Every row comes from one small tree of marks. The marks that hang from a mark follow it in brackets, in the order of their numbers. Every link used is in the known rows. Which tree was each row made from?
In the rows, 128 means zero.
Known rows
j468[j157]: [158 135 131 124 133 133 134 119 161 116 133 103 123 111 139 125 131 116
 137 102 152 146 123 117 142 113 131 137]
j954[j468[j628[j792] j692]]: [173 159 126 116 127 130  85  83 183 149 116 126 156 131 168  74  90  87
 112  89 147 154 108  96  75 154  93  98]
j157[j792[j628[j715[j692[j468]]]]]: [107  98 120 125 131  96  93 126  73 167 159 103 122 165 100 150 122  49
 122 143  97 149 144 136 133  96  62 121]
j692[j468[j628] j715 j792]: [ 91 135 132  91 134 133 147 108 143 150 152 134 133 140  38  51 136  77
  92 102  45 147 166 104  96 177 110 121]
j715[j692[j468[j157 j954[j150]]]]: [211 110 135 133 108 141 166 117 205 121  95  55  99 131 155 180 148 127
 181  71 135 131  54 115 156  91 102 110]
j792[j157 j628[j468]]: [101 110  56 141 138 152  79 123 104 139 143 161 125 102 160 127 131 102
 111 144 128 167 165 183 125  55 114 123]
j628[j468[j954] j715]: [136 104 147 130 160 134 102  93 122 155 128 147 129 136 103 105 107 108
 123 105 103 153 165 149  73 118  98  93]
j157[j792]: [116 116 131 133 135 111 121 125 115 147 155 134 136 154 141 143 126 107
 132 131 111 136 118 107 123 141 111 143]
j954[j468[j157 j692]]: [207 165 113 140 148 142 117  82 203 109 109  99 145 136 196 126 114 106
 138  93 185 145 104 100 131 116 122 133]
j692[j468]: [107 124 112 124 121 140 148 119 131 107 135 113 142 144 111 112 130 110
 133 116 104 126 123 130 140 136  99 117]
j792[j157 j628[j715[j692[j468]]]]: [113 102  79 130 127 110  91 145  80 133 124 100 117 133 116 149 141  57
 126 158 123 159 137 174 141  45  82 107]
j954[j150 j468[j157]]: [171 121 124 110  96 129 117  79 220  93 123  96 136  99 182 174 143 145
 153 103 183 126  83  93 141 137 118 151]
j150[j517 j954[j468[j157 j628]]]: [157 144 112  98 139 105  91  98 195  74 107 104 193  97 155  47  99 110
 101  86 187 107 113  41 109 206  99 136]
j628[j468 j792]: [ 68 111 127 126 142 151 115  80 145 145 130 140 125 115 124  90  81 110
 104  93  98 161 137 143  97 121  89  95]
j692[j715 j792[j628]]: [ 89 130 123 107 148 128 113 116 110 160 158 160  83 116  58 112 146  76
  80 154  78 161 182 131 106 126 139 145]
j692[j468[j628 j954] j715]: [166 149 139 102 132 141 152 132 146 143 136 120 135 140  66  61 142  91
 134  89  64 137 145  93  84 176 109 108]
j715[j692[j468[j157]]]: [152 125 117 136 129 137 166 116 162 120 102  64 126 137 134 134 127 105
 146  83 130 131  94 120 176  90 103 114]
j954[j150[j517] j468[j628 j692]]: [206 155  95 109 108 127  73  96 229 117 125 111 150 127 181 100  91 117
 127 104 173 119  96  81  88 205  97 147]
j628[j468[j157 j692] j715 j792]: [139 133 147 124 172 143  94  63 178 146 132 103 119 132 128  73  52  49
 112  69 134 206 156 144  76  97  71  97]
j468[j692]: [177 153 125 144 149 138 124 127 147 136 115 120 126 156 156 120 108 113
 135 118 142 144 125 136 117 111 128 125]
j792[j628[j468[j157 j954] j715]]: [168 118 133 121 160 143  75  96 129 155 153 134 108 102 109 109 122  75
 122 101 133 184 185 156  88  79  95 108]
j628[j468[j157]]: [130 120 117 132 147 158 127  88 169 129 132 118 134 110 145 106 107 121
 125  82 133 153 146 135 132 103 116 126]
j157[j792[j628[j468[j954]]]]: [139 106 109 145 153 144  84 110 101 180 164 167 117 138 148 133 125  95
 123 119  92 163 151 142  93 104  97 121]
j715[j692[j468[j157 j628] j792]]: [152 121 124 120 127 132 146 110 174 162 120  90 128 131 104  90 136  85
 111  69 105 146 113 112 145 104 105 105]
j150[j517 j954[j468[j628]]]: [127 134 109 101 135  99  83 106 163  83 105 131 197 113 144  48  94 122
  91 113 161  92 119  55  93 222  98 127]
j692[j715 j792[j157 j628]]: [ 86 123  85 118 151 126 106 132 104 147 148 162  87 108  89 126 162  61
  87 170  88 174 166 149 112  89 142 145]
j954[j150]: [141 111 136 118  94 124 126 122 166 119 132 114 114 117 145 169 134 149
 147 130 138 124 101 125 126 133 123 145]
j150[j954]: [110 117 146 124 143 106 130 125 116  95  99 125 157 135 135 109 116 136
 119 129 139 115 123 105 123 134 125 122]

Which tree is each row?
[192 111 119 125 122 160  95  97 187 143 144 124  93  87 160 155 139 124
 150  92 146 170 133 148 113  78 112 131]	j792[j628[j468[j157 j954[j150]]]]
[ 90 108 151 107 153 134 100  65 161 137 144 114 120 104  99  80  75  66
 106  78 119 191 160 140  87 112  70  99]	j628[j468[j157] j715 j792]
[106  96 156 129 152  96 112 110 112 175 109 124 102 145  84 141 118  91
  97 133 102 139 137 141 116 100 116 107]	j628[j715[j692[j792]]]
[146 132  89 156 163 137 116 124 143 140 111 144 111 159 164 129 130  82
 109 134 127 171 115 159 114  73 137 125]	j468[j692[j792[j157]]]
[138 112  98  99  79 116  78  95 195 118 125 121 147  89 188 137 132 111
 133 117 157 149  72 105  90 137  93 116]	j954[j150 j468[j628[j792[j157]]]]
[161 110 147  83  83  91  67  86 177 130 140 119 160 110 133 130 127 125
 133 122 155 123 131  97  82 172  94 133]	j954[j150 j468[j628[j715]]]
[188 137 118 132 110 130 105  86 207 112 107 110 137 143 201 169 116 142
 150 119 172 124  86 111 116 137 118 142]	j954[j150 j468[j692]]
[104  88 117 140 153  94 104 125 105 160 102 124 104 142 114 156 137  78
 101 150 115 154 121 160 121  64 120 108]	j628[j715[j692[j792[j157]]]]
[128 143 107 137 175 143  91 100 123 183 169 150 114 160 127 102  91  62
 107 125  79 180 189 129  90 118 101 150]	j157[j792[j628[j468[j692[j715]]]]]
[160 122 123 132 125 131 105  65 211 129 114 132 119 149 180 164 124 127
 121 120 147 134  91 115 107 136 123 138]	j954[j150 j468[j692[j792]]]
[ 63 120  68 115 146 139 125 125 106 127 155 146 100 127  73 111 163  48
  92 156  67 176 163 151 126  96 112 135]	j692[j468 j715 j792[j157 j628]]
[118 124 152  85 114  98  68  77 146 145 138 131 160 108 107  75 100  74
 100 108 133 151 143  96  58 174  76  95]	j954[j468[j628[j715 j792]]]
[136 148  66 142 168 159  93 118 127 148 132 147 111 129 143  99 109  67
 110 136 107 187 180 168  99  67 125 133]	j792[j157 j628[j468[j692[j715]]]]
[175 120 123 123 119 133 119 133 186 113 124 115  96 120 135 145 124 132
 145 117 136 120  84 108 101 180 109 138]	j468[j954[j150[j517]]]
[211 170 148 140 170 143 147 127 156 147 107 122 104 161 116 106 120  96
 139 107 101 152 133 111  81 136 140 123]	j468[j692[j715] j954]
[183 115 161 114 135  82  95 123 137 187 146  84 140 141 122 119 114  66
 133  94 130 155 132  92 112 117  92 128]	j468[j157[j792] j628[j715[j692]]]
[224 146 118 137 139 143 112 129 206 118 114 107  91 147 163 134 101 113
 152 106 148 137  80 115  92 166 108 138]	j468[j692 j954[j150[j517]]]
[ 63 124 127 110 148 137 165  98 138 128 141 131 113 152  47  90 137  81
  96 117  49 144 152 116 116 159 114 128]	j692[j468 j715 j792]
[235 148 148 116 131 137 120 133 171 148 131 111 133 109 135  91 145 108
 145  76 145 152 121 102  99 129 130 113]	j468[j157 j628 j954]
[168 128 139  84  80 124  94  69 236 119 136  94 139  79 168 118 120 113
 136  78 169 152  81  78  99 159  91 124]	j954[j150 j468[j157 j628[j792]]]
[208 126 132 138 137 144  89 118 166 167 134 142  64 140 151 167 145  98
 129 133 130 172 114 155  91  87 126 129]	j468[j692[j792[j628]] j954[j150]]
[112 107 135 112 138  91  63 127  73 161 186 142 121 141 103 142 125  58
 115 164 118 163 173 133 100 119  86 145]	j157[j792[j628[j715]]]
[151 133 139 107 118 145 128 119 149 143 136 119 133 130 100  62 122  79
 130  75  86 157 108 113  79 152  74  73]	j692[j468[j628[j792] j954]]
[ 93 132 131 104 154 144 173  90 172 117 144 106 108 132  54  89 140  67
 104  94  71 161 147 105 131 144 112 136]	j692[j468[j157] j715 j792]
[142 131 134 125 165 117  64 110 107 168 154 151  93 148  96 116 115  47
  87 153 121 183 182 165  86  87 110 124]	j468[j692[j792[j628[j715]]]]
[148 131 169  81 126 109  88 103 159 148 153 100 131  97  88  64  99  53
 114  88 132 186 149 108  75 139  80 103]	j468[j157 j628[j715 j792]]
[163 125 173  96 128 100  96 110 158 174 121  77 122 103 100  87  94  61
 119  79 139 171 123 110  97 107  83  91]	j468[j157 j628[j715[j692] j792]]
[141 127 134 120 142 108 121  81 173  67  90 105 180 112 176 116 126 135
 125 103 187 115 103  71 133 139 118 129]	j150[j954[j468[j157]]]
[173 157 143 117 133 135 100 118 161 163 130 119 129 137 140  66  87  79
 116  89 124 170 122 120  76 134  97  98]	j468[j628[j792] j692]
[124 110 127 133 147 148 152 106 140 135 126 142 112 159  95 115 150  98
 118 104  76 141 114 134 113 130 106  98]	j692[j468[j954] j792]
[120 114  91 116 132 106  63 147  76 131 152 141 115 109 120 142 144  63
 116 176 146 170 165 170 110  69 110 129]	j792[j157 j628[j715]]
[150 131 101 122 127 116  79  91 144 132 167 126 141 114 179 156 145  83
 126 130 163 152 125  93 137 122 100 154]	j954[j468[j157[j792[j628]]]]
[248 153 124 151 164 138  96 130 146 164 156 117  98 152 181 142 134  56
 150 105 149 186 121 120 106  81 109 136]	j468[j157[j792[j628]] j692 j954]
[128 119  96 110 103 122  98  92 204  86 125 115 135 108 163 147 113 140
 126 128 162  98  85  87 121 203 101 155]	j954[j150[j517] j468]
[152 140 137 146 199 165 137  80 167 181 113 160  97 166  98  81 103  89
 100  87  59 171 162 135  63 127 132 107]	j628[j468[j692[j715 j792] j954]]
[146 106 107 130 135 157 109 102 194 124 124 133 106 116 141 120  97 138
 135  95 116 127 108 126  92 171  95 129]	j628[j468[j954[j150[j517]]]]
[237 138 144 143 127 143 125 123 191 135 107 109  97 153 177 165 129 133
 170 108 145 144  84 132  98 114 125 126]	j468[j692 j954[j150]]
